What can hang from each mark
Q760: Q42 Q840
Q282: Q605 Q760 Q813
Q813: Q282 Q605
Q956: Q193 Q840
Q840: Q760 Q956
Q193: Q840
Q605: Q282 Q813

Every row comes from one small tree of marks. The marks that hang from a mark follow it in brackets, in the order of their numbers. Every link used is in the known rows. Which tree was each row made from?
Known rows
Q282[Q605 Q760[Q42 Q840] Q813]: [-27  29  36 -10  29  -1  -6  15  -7  25  14  56  34   0 -15   9 -26 -24
 -10]
Q956[Q193 Q840[Q760]]: [ -1  16  11  -3  37   7   6   0 -12 -16 -19   7  -9  -9  22  20  22   2
 -13]
Q605[Q813[Q282[Q760[Q42 Q840]]]]: [  5  13  19  -1   9  14  -5  -8  -2   3   5  34  27  17  -1 -15 -14   7
   2]
Q605[Q282[Q760[Q42 Q840]] Q813]: [ -8   9  18   0   7  24 -29   9 -22  -3   8  49  32  18 -22  -8 -18   6
   5]
Q813[Q282[Q760[Q42 Q840]] Q605]: [ 17  23  17   2  26  39   9   4   1  -1  -9  25  43  -6  21 -26 -25  -9
  -6]
Q282[Q605 Q760[Q840[Q956[Q193]]] Q813]: [-24  26  50  -8  26  -7  -1   2  -3  21  15  49  19   9 -13  22 -20 -26
 -14]
Q282[Q813[Q605]]: [  4  18  16   5   6  -5  -3   4  -1  12   1  20  14   2   0   0 -10   2
  -9]
Q813[Q282[Q605 Q760[Q42]]]: [ -6  16  12  -6  18  10  11   7   6   8  -9  28  23  -1   3 -20 -24 -15
  -4]
Q956[Q193 Q840]: [  0  22   0  -2  31  13   8   5 -10 -19 -13   3 -12 -10  21  20  20   4
 -15]
Q282[Q605[Q813] Q760[Q42 Q840[Q956]]]: [-18  18  42  -9  24  17   0   8 -13  11  16  51  32  11 -15   6 -18 -18
  -9]
Q840[Q760 Q956[Q193]]: [  6  -4  39  -5   5  -4   0 -14  -3 -11 -17   5   1  10   7  15  13  -3
  -6]
Q956[Q193[Q840]]: [  3   6  -9  -6  13   0   6   2 -13  -4 -14  -7 -16  -3  12  20  18  11
 -17]
Q605[Q282 Q813]: [  0   0   7   5  -7   9 -21   5 -22  -5   2  29  10  20 -25  -8  -7  14
   5]
Q956[Q840[Q760[Q42]]]: [ -4   8  15  -4  26  10   6   7  -5 -20 -12  19   6  -8  11   7  13   3
  -5]
Q760[Q42 Q840[Q956]]: [  6   8  27  -9   2  31   2   3 -15 -26   6  18  32   1   1   7   3  -6
  -2]
Q760[Q42 Q840[Q956[Q193]]]: [  8  13  24  -9   8  32   0   3 -19 -25   0  15  29  -1   7  11   7  -6
  -6]
Q813[Q282[Q760[Q42 Q840[Q956[Q193]]]] Q605]: [ 19  27  24   1  25  40  10   2   0  -6 -13  24  41  -3  25 -20 -21 -10
 -10]
Q956[Q840[Q760]]: [ -4   4  17  -3  26   4   8   0  -2 -17  -9  15  -3  -6  10  11  14   3
  -5]
Q605[Q282]: [ -3  -3  -3   2  -6  10 -14  10 -14 -12  -6  13   5   3 -16  -6  -7   1
   4]

Write each row's tree
[-14  13  19  -2   8  14 -29  15 -12  -2   3  46  30   6 -18  -2 -23  -5
   4] => Q605[Q282[Q760[Q42 Q840] Q813]]
[-18  22  40  -8  28  18  -1   7 -16  12  13  48  30  10 -11  10 -15 -19
 -12] => Q282[Q605[Q813] Q760[Q42 Q840[Q956[Q193]]]]
[-22  13  23  -2  22  -4  -2   5  -3  29  12  38  10  11 -16   2 -20 -14
  -7] => Q282[Q605[Q813] Q760]
[  8  16  26  -2   9  16  -5 -10  -3  -2   1  33  25  20   3  -9  -9   7
  -2] => Q605[Q813[Q282[Q760[Q42 Q840[Q956[Q193]]]]]]
[-30  22  31  -4  22 -20  -5  10   6  35  10  45  11   6 -16   8 -27 -20
 -10] => Q282[Q605 Q760 Q813]
[  2 -15  25 -12   1  -7  13  -6  -3 -16 -11   8 -11  10   0  20  18  14
 -12] => Q193[Q840[Q760 Q956]]
[ -4  33  44  -2  25  18 -14   7  -1   8   6  47  43   4   6   8 -21 -11
 -12] => Q282[Q760[Q42 Q840[Q956[Q193]]] Q813[Q605]]
[ -2  20  25  -9  22  21  13   2  -1  -1  -8  30  28   0   7 -10 -18 -19
  -8] => Q813[Q282[Q605 Q760[Q42 Q840[Q956[Q193]]]]]
[ -1  20   9  -5  37  12   3   6 -14 -19 -23  12   0 -12  22  17  21   3
 -13] => Q956[Q193 Q840[Q760[Q42]]]
[  2 -12  24 -14   2  -1  11   0  -6 -18 -13  12  -2   7   0  16  17  15
 -12] => Q193[Q840[Q760[Q42] Q956]]
[-12   8  30  -2   3   9 -24   6  -7  -5   6  42  22  13 -19   4 -20  -6
   3] => Q605[Q282[Q760[Q840[Q956]] Q813]]
[  4  10   7   9  13  24  -9  14 -10   2  -6  18  19  -3   0 -12 -18  -4
  -5] => Q813[Q605[Q282[Q760]]]
[  8   5  27  -6   6  20   6 -10 -14 -19   6   5  12   4   5  19   9  -8
  -5] => Q760[Q840[Q956[Q193]]]
[  5   1  37  -7   6   4  -4  -5  -7 -15 -21  11  14   6   8  10  11  -1
  -7] => Q840[Q760[Q42] Q956[Q193]]
[  3  -7  41  -7  -1   3  -3  -5   0 -16 -14  16  18   9   0   4   5  -1
  -1] => Q840[Q760[Q42] Q956]
[  7  12  28  -2   6  15  -4 -10   0  -2   5  36  27  21  -1 -13 -12   7
   1] => Q605[Q813[Q282[Q760[Q42 Q840[Q956]]]]]
[  7  12  19   5  13  35  -8  15 -15  -9  -4  24  31  -1   0  -9 -17  -6
  -6] => Q813[Q605[Q282[Q760[Q42 Q840[Q956]]]]]
[ 18  22  26   1  22  40  11   2   3  -7  -9  26  43  -2  21 -23 -24 -10
  -7] => Q813[Q282[Q760[Q42 Q840[Q956]]] Q605]
[-16  18  32  -4  18  -4 -16  -3   8  18  17  41  24   9  -5  11 -21 -11
   0] => Q282[Q760[Q840] Q813]
[ -9  29  25   2  20   4 -19  15   8  22   1  43  35   1   2  -6 -27  -5
  -8] => Q282[Q760[Q42] Q813[Q605]]
[  6  14   9   6  16  34  -9  16 -17  -4  -4  23  31  -6   1 -12 -18  -6
  -4] => Q813[Q605[Q282[Q760[Q42 Q840]]]]
[  2   4  -3  -9  18  -1   4   3 -16  -4 -20   0  -7  -5  12  17  19  10
 -15] => Q956[Q193[Q840[Q760[Q42]]]]
[ -9  24  27   4  19  -4 -15   5  12  26   6  37  22   5   1   0 -26  -6
  -7] => Q282[Q760 Q813[Q605]]
[ -6   7  28   0   3  25 -28   7 -20  -8   8  50  32  23 -23  -5 -17   5
   4] => Q605[Q282[Q760[Q42 Q840[Q956]]] Q813]
[  5  10  20   0   9  10  -3 -12   0   5   7  31  21  19  -1 -13 -14   6
   2] => Q605[Q813[Q282[Q760[Q840]]]]
